Every row comes from one small tree of marks. The marks that hang from a mark follow it in brackets, in the order of their numbers. Every link used is in the known rows. Which tree was each row made from?
Known rows:
Q_242{Q_409 Q_629 Q_767 Q_852{Q_258{Q_796}}}: [ 0.00 -0.49 -0.24  0.06 -0.12 -0.12 -0.06 -0.14 -0.25 -0.16  0.40  0.21
  0.03 -0.10  0.01  0.14  0.01  0.14  0.07  0.01  0.22 -0.44]
Q_629{Q_767{Q_852{Q_258 Q_430}}}: [ 0.01 -0.02 -0.24 -0.20 -0.33 -0.14  0.07 -0.08 -0.05 -0.02 -0.03  0.04
 -0.06  0.02  0.02  0.17 -0.03  0.06 -0.11  0.00 -0.13  0.00]
Q_984{Q_242{Q_409 Q_767{Q_629}}}: [ 0.05 -0.10 -0.21  0.07 -0.02 -0.04  0.02 -0.11  0.03 -0.04  0.33  0.18
  0.05 -0.08  0.06  0.14 -0.05  0.04 -0.04  0.07  0.01 -0.12]
Q_852{Q_171 Q_430 Q_647}: [-0.15 -0.17 -0.16  0.02 -0.41 -0.26  0.31 -0.10  0.00 -0.03  0.32  0.10
 -0.04 -0.14  0.08  0.16 -0.02  0.08  0.00  0.00 -0.16  0.00]
Q_984{Q_242{Q_409}}: [ 0.02 -0.15 -0.10  0.24 -0.02 -0.10  0.01 -0.14  0.10  0.01  0.22  0.10
  0.01 -0.08  0.04  0.18 -0.06  0.08  0.01  0.12 -0.03 -0.13]
Q_647{Q_629{Q_767 Q_852{Q_171}}}: [ 0.06 -0.03 -0.19  0.01 -0.19 -0.13  0.12 -0.02 -0.06  0.00 -0.01  0.15
  0.00  0.04  0.00  0.22 -0.03  0.12 -0.06 -0.10 -0.15  0.14]
Q_767{Q_852{Q_171 Q_258 Q_430 Q_647}}: [-0.14 -0.09 -0.25 -0.16 -0.48 -0.28  0.30 -0.13  0.02 -0.03  0.21  0.08
 -0.09 -0.10  0.04  0.18  0.02  0.02 -0.10  0.02 -0.16  0.05]
Q_242{Q_852{Q_430 Q_647}}: [-0.03 -0.29 -0.09 -0.05 -0.21 -0.21  0.16 -0.15 -0.07 -0.10  0.48  0.05
  0.01 -0.07  0.04  0.14  0.00  0.13  0.13  0.07 -0.01 -0.12]
Q_852{Q_430 Q_647{Q_629{Q_767}}}: [-0.03 -0.17 -0.15  0.02 -0.30 -0.20  0.26 -0.08 -0.11 -0.10  0.22  0.06
 -0.02 -0.09  0.02  0.14 -0.02  0.10  0.03  0.02 -0.16  0.11]
Q_984{Q_242{Q_629}}: [ 0.04 -0.10 -0.11  0.15 -0.04 -0.09  0.04 -0.10  0.06 -0.03  0.07  0.13
  0.02 -0.10  0.01  0.18 -0.03  0.09  0.03  0.08 -0.07 -0.01]
Q_852{Q_171 Q_258 Q_430 Q_647{Q_629{Q_767}}}: [-0.11 -0.25 -0.27  0.04 -0.49 -0.29  0.32 -0.08 -0.16 -0.01  0.16  0.13
 -0.08 -0.17  0.05  0.19  0.04  0.07 -0.05 -0.07 -0.25  0.19]
Q_629{Q_767 Q_852{Q_258 Q_430 Q_647}}: [-0.01 -0.28 -0.31 -0.15 -0.29 -0.23  0.11 -0.04 -0.31 -0.07  0.13  0.11
 -0.08  0.02  0.05  0.16  0.01  0.18 -0.03 -0.01 -0.26  0.14]
Q_767{Q_629{Q_852{Q_171 Q_258{Q_796} Q_430 Q_647}}}: [-0.07  0.00 -0.22 -0.19 -0.30 -0.22  0.29 -0.05 -0.15 -0.10  0.40  0.12
 -0.02 -0.10  0.08  0.21 -0.01  0.05 -0.11 -0.03 -0.10  0.02]
Q_629{Q_767 Q_852}: [ 0.08 -0.07 -0.19 -0.12 -0.14 -0.11 -0.04 -0.02 -0.13 -0.01 -0.01  0.11
 -0.01  0.12  0.02  0.19 -0.06  0.19 -0.04 -0.04 -0.17  0.04]
Q_647{Q_629{Q_767}}: [ 0.09  0.01 -0.07  0.08 -0.16 -0.08  0.08 -0.05  0.01  0.00 -0.07  0.08
  0.02 -0.02 -0.01  0.18 -0.05  0.09 -0.01 -0.03 -0.09  0.07]
Q_629{Q_852{Q_171 Q_258 Q_430}}: [-0.07 -0.09 -0.24 -0.01 -0.28 -0.26  0.15 -0.09 -0.12 -0.01  0.15  0.13
 -0.07 -0.05  0.08  0.22 -0.01  0.08 -0.04 -0.03 -0.14  0.02]
Q_242{Q_629{Q_767} Q_852{Q_258{Q_796} Q_430 Q_647}}: [-0.03 -0.46 -0.25 -0.11 -0.29 -0.20  0.11 -0.10 -0.34 -0.18  0.36  0.09
 -0.02 -0.10 -0.01  0.16  0.03  0.19  0.05 -0.01 -0.02 -0.17]
Q_242{Q_629{Q_767} Q_852{Q_430}}: [ 0.04 -0.32 -0.20 -0.10 -0.15 -0.12  0.04 -0.11 -0.18 -0.14  0.24  0.13
  0.01 -0.03 -0.01  0.16 -0.03  0.15  0.10 -0.03  0.03 -0.15]
Q_629{Q_852{Q_171 Q_258{Q_796} Q_430 Q_647}}: [-0.12 -0.19 -0.25 -0.04 -0.37 -0.30  0.24 -0.07 -0.20 -0.08  0.35  0.08
 -0.07 -0.07  0.07  0.21  0.02  0.13 -0.07  0.00 -0.16 -0.03]
Q_242{Q_409{Q_46} Q_767{Q_629} Q_852{Q_430 Q_647}}: [ 0.03 -0.39 -0.25 -0.12 -0.14 -0.20  0.17 -0.16 -0.18 -0.20  0.69  0.21
  0.02 -0.08  0.02  0.08  0.00  0.09  0.07  0.02  0.06 -0.23]
Q_984{Q_242{Q_409 Q_629 Q_767}}: [ 0.03 -0.27 -0.23  0.18 -0.02 -0.05 -0.02 -0.11 -0.03 -0.07  0.21  0.22
  0.03 -0.09  0.02  0.13 -0.03  0.10  0.03  0.07  0.02 -0.15]

Which tree is each row?
[ 0.01 -0.40 -0.09  0.13 -0.04 -0.12  0.01 -0.15 -0.08 -0.09  0.34  0.19
  0.03 -0.09  0.00  0.16 -0.05  0.14  0.15  0.04  0.17 -0.30] : Q_242{Q_409 Q_629 Q_852}
[ 0.06 -0.34 -0.21  0.11  0.00 -0.07 -0.07 -0.15 -0.01 -0.05  0.44  0.15
  0.04 -0.03  0.03  0.14 -0.01  0.12  0.06  0.08  0.07 -0.23] : Q_984{Q_242{Q_409 Q_767 Q_852}}
[ 0.04 -0.25 -0.27  0.00 -0.06 -0.06  0.03 -0.13  0.00 -0.04  0.53  0.21
  0.06 -0.06  0.05  0.16 -0.01  0.06 -0.03  0.01  0.06 -0.19] : Q_984{Q_242{Q_409 Q_767{Q_629} Q_852{Q_171}}}
[-0.02  0.04 -0.15 -0.19 -0.21 -0.16  0.24 -0.04 -0.02 -0.03  0.30  0.18
  0.02 -0.04  0.07  0.18 -0.04  0.08 -0.07 -0.03 -0.13  0.11] : Q_767{Q_629{Q_852{Q_171 Q_647}}}
[ 0.02  0.02 -0.22 -0.21 -0.29 -0.11  0.07 -0.08  0.01 -0.05  0.02  0.03
 -0.03  0.05  0.01  0.17 -0.06  0.07 -0.10  0.00 -0.10 -0.04] : Q_629{Q_767{Q_852{Q_430}}}
[-0.14 -0.16 -0.12  0.08 -0.45 -0.26  0.21 -0.08 -0.05  0.02  0.21  0.07
 -0.05 -0.15  0.07  0.21  0.02  0.11 -0.10  0.00 -0.16 -0.08] : Q_852{Q_171 Q_258{Q_796} Q_647}
[ 0.02 -0.30 -0.23  0.07 -0.22 -0.16  0.10 -0.10 -0.08 -0.02  0.35  0.08
  0.00 -0.07 -0.01  0.21  0.05  0.13 -0.06  0.01 -0.13  0.00] : Q_984{Q_242{Q_852{Q_171 Q_258{Q_796} Q_647{Q_629{Q_767}}}}}
[ 0.03 -0.36 -0.26  0.09 -0.03 -0.10 -0.01 -0.17 -0.06 -0.10  0.53  0.13
  0.03 -0.05  0.04  0.13 -0.01  0.09  0.06  0.08  0.08 -0.26] : Q_984{Q_242{Q_409 Q_767 Q_852{Q_430}}}
[-0.02 -0.16 -0.34 -0.13 -0.32 -0.22  0.09 -0.04 -0.23  0.00  0.05  0.14
 -0.08  0.03  0.06  0.21 -0.01  0.13 -0.10 -0.10 -0.22  0.07] : Q_629{Q_767 Q_852{Q_171 Q_258 Q_430}}
[-0.07  0.08 -0.22 -0.32 -0.42 -0.20  0.32 -0.08  0.08  0.00  0.22  0.15
 -0.04 -0.10  0.04  0.18  0.01 -0.02 -0.18 -0.02 -0.15  0.13] : Q_767{Q_629 Q_852{Q_171 Q_258 Q_647}}
[ 0.00 -0.42 -0.28 -0.08 -0.25 -0.23  0.15 -0.14 -0.17 -0.07  0.53  0.29
 -0.02 -0.12  0.03  0.12  0.04  0.10  0.00 -0.05 -0.02 -0.15] : Q_242{Q_409{Q_46} Q_767{Q_629} Q_852{Q_171 Q_258 Q_647}}
[ 0.00 -0.37 -0.34  0.06 -0.20 -0.24  0.09 -0.08 -0.27 -0.09  0.06  0.27
 -0.09 -0.05 -0.02  0.19 -0.03  0.15 -0.02 -0.07 -0.14 -0.06] : Q_242{Q_409{Q_46} Q_629{Q_767 Q_852{Q_171 Q_258 Q_430}}}
[ 0.05 -0.05 -0.27 -0.08 -0.07 -0.04  0.06 -0.11  0.08 -0.07  0.33  0.16
  0.04 -0.03  0.03  0.14 -0.04  0.00 -0.10  0.08  0.03 -0.11] : Q_984{Q_242{Q_409 Q_767{Q_629 Q_852}}}
[ 0.06 -0.24 -0.13  0.09  0.00 -0.09  0.00 -0.14  0.01 -0.06  0.26  0.13
  0.04 -0.07 -0.01  0.18 -0.01  0.13  0.08  0.07  0.00 -0.09] : Q_984{Q_242{Q_629 Q_852}}
[-0.11 -0.21 -0.26 -0.04 -0.35 -0.31  0.24 -0.08 -0.17 -0.03  0.26  0.14
 -0.09 -0.07  0.07  0.19  0.02  0.12 -0.02 -0.01 -0.22  0.10] : Q_629{Q_852{Q_171 Q_258 Q_430 Q_647}}
[ 0.04 -0.10 -0.25 -0.14 -0.17 -0.14  0.04 -0.04 -0.19 -0.08  0.10  0.08
 -0.03  0.09  0.04  0.18 -0.06  0.16 -0.04 -0.03 -0.15  0.02] : Q_629{Q_767 Q_852{Q_430}}
[-0.12 -0.09 -0.18  0.08 -0.39 -0.25  0.19 -0.13 -0.02  0.03  0.10  0.10
 -0.07 -0.17  0.10  0.21 -0.01  0.02 -0.04 -0.03 -0.12 -0.04] : Q_852{Q_171 Q_258 Q_430}
[-0.03 -0.01 -0.18  0.09 -0.25 -0.22  0.22 -0.08 -0.10 -0.07  0.19  0.08
 -0.03 -0.07  0.03  0.25  0.00  0.05 -0.06 -0.04 -0.06  0.01] : Q_647{Q_629{Q_852{Q_171 Q_258{Q_796} Q_430}}}
[-0.13  0.09 -0.26 -0.34 -0.47 -0.23  0.39 -0.09 -0.01 -0.11  0.42  0.06
 -0.04 -0.12  0.05  0.20  0.01 -0.05 -0.22  0.00 -0.07 -0.03] : Q_767{Q_629 Q_852{Q_171 Q_258{Q_796} Q_430 Q_647}}
[ 0.01 -0.19 -0.30 -0.08 -0.17 -0.20  0.18 -0.09 -0.14 -0.13  0.43  0.27
 -0.01 -0.05  0.04  0.12 -0.03  0.07 -0.05 -0.03 -0.06 -0.10] : Q_242{Q_409{Q_46} Q_767{Q_629{Q_852{Q_171 Q_430 Q_647}}}}
[-0.02 -0.12 -0.26 -0.22 -0.38 -0.18  0.14 -0.08 -0.10 -0.04  0.05  0.05
 -0.07  0.00  0.02  0.15 -0.01  0.09 -0.10  0.01 -0.19  0.07] : Q_629{Q_767{Q_852{Q_258 Q_430 Q_647}}}
[ 0.05 -0.10 -0.21 -0.02 -0.16 -0.14  0.03 -0.14  0.06 -0.08  0.15  0.16
 -0.02  0.01 -0.01  0.12 -0.05  0.06 -0.05  0.04  0.01 -0.22] : Q_242{Q_409{Q_46} Q_767{Q_852}}
[ 0.00 -0.21 -0.12  0.07 -0.31 -0.21  0.17 -0.07 -0.13  0.02 -0.01  0.11
 -0.04 -0.11  0.02  0.16  0.03  0.12  0.00  0.01 -0.22  0.19] : Q_852{Q_258 Q_647{Q_629{Q_767}}}
[ 0.02  0.01 -0.22 -0.07 -0.33 -0.15  0.19 -0.07  0.00 -0.02 -0.03  0.08
 -0.03 -0.03 -0.01  0.21 -0.02  0.02 -0.11 -0.06 -0.12  0.11] : Q_647{Q_629{Q_767{Q_852{Q_171 Q_258 Q_430}}}}
[-0.10  0.04 -0.23 -0.14 -0.41 -0.23  0.22 -0.13  0.08  0.00  0.10  0.06
 -0.08 -0.08  0.04  0.21 -0.01 -0.03 -0.12  0.00 -0.09 -0.03] : Q_767{Q_852{Q_171 Q_258 Q_430}}
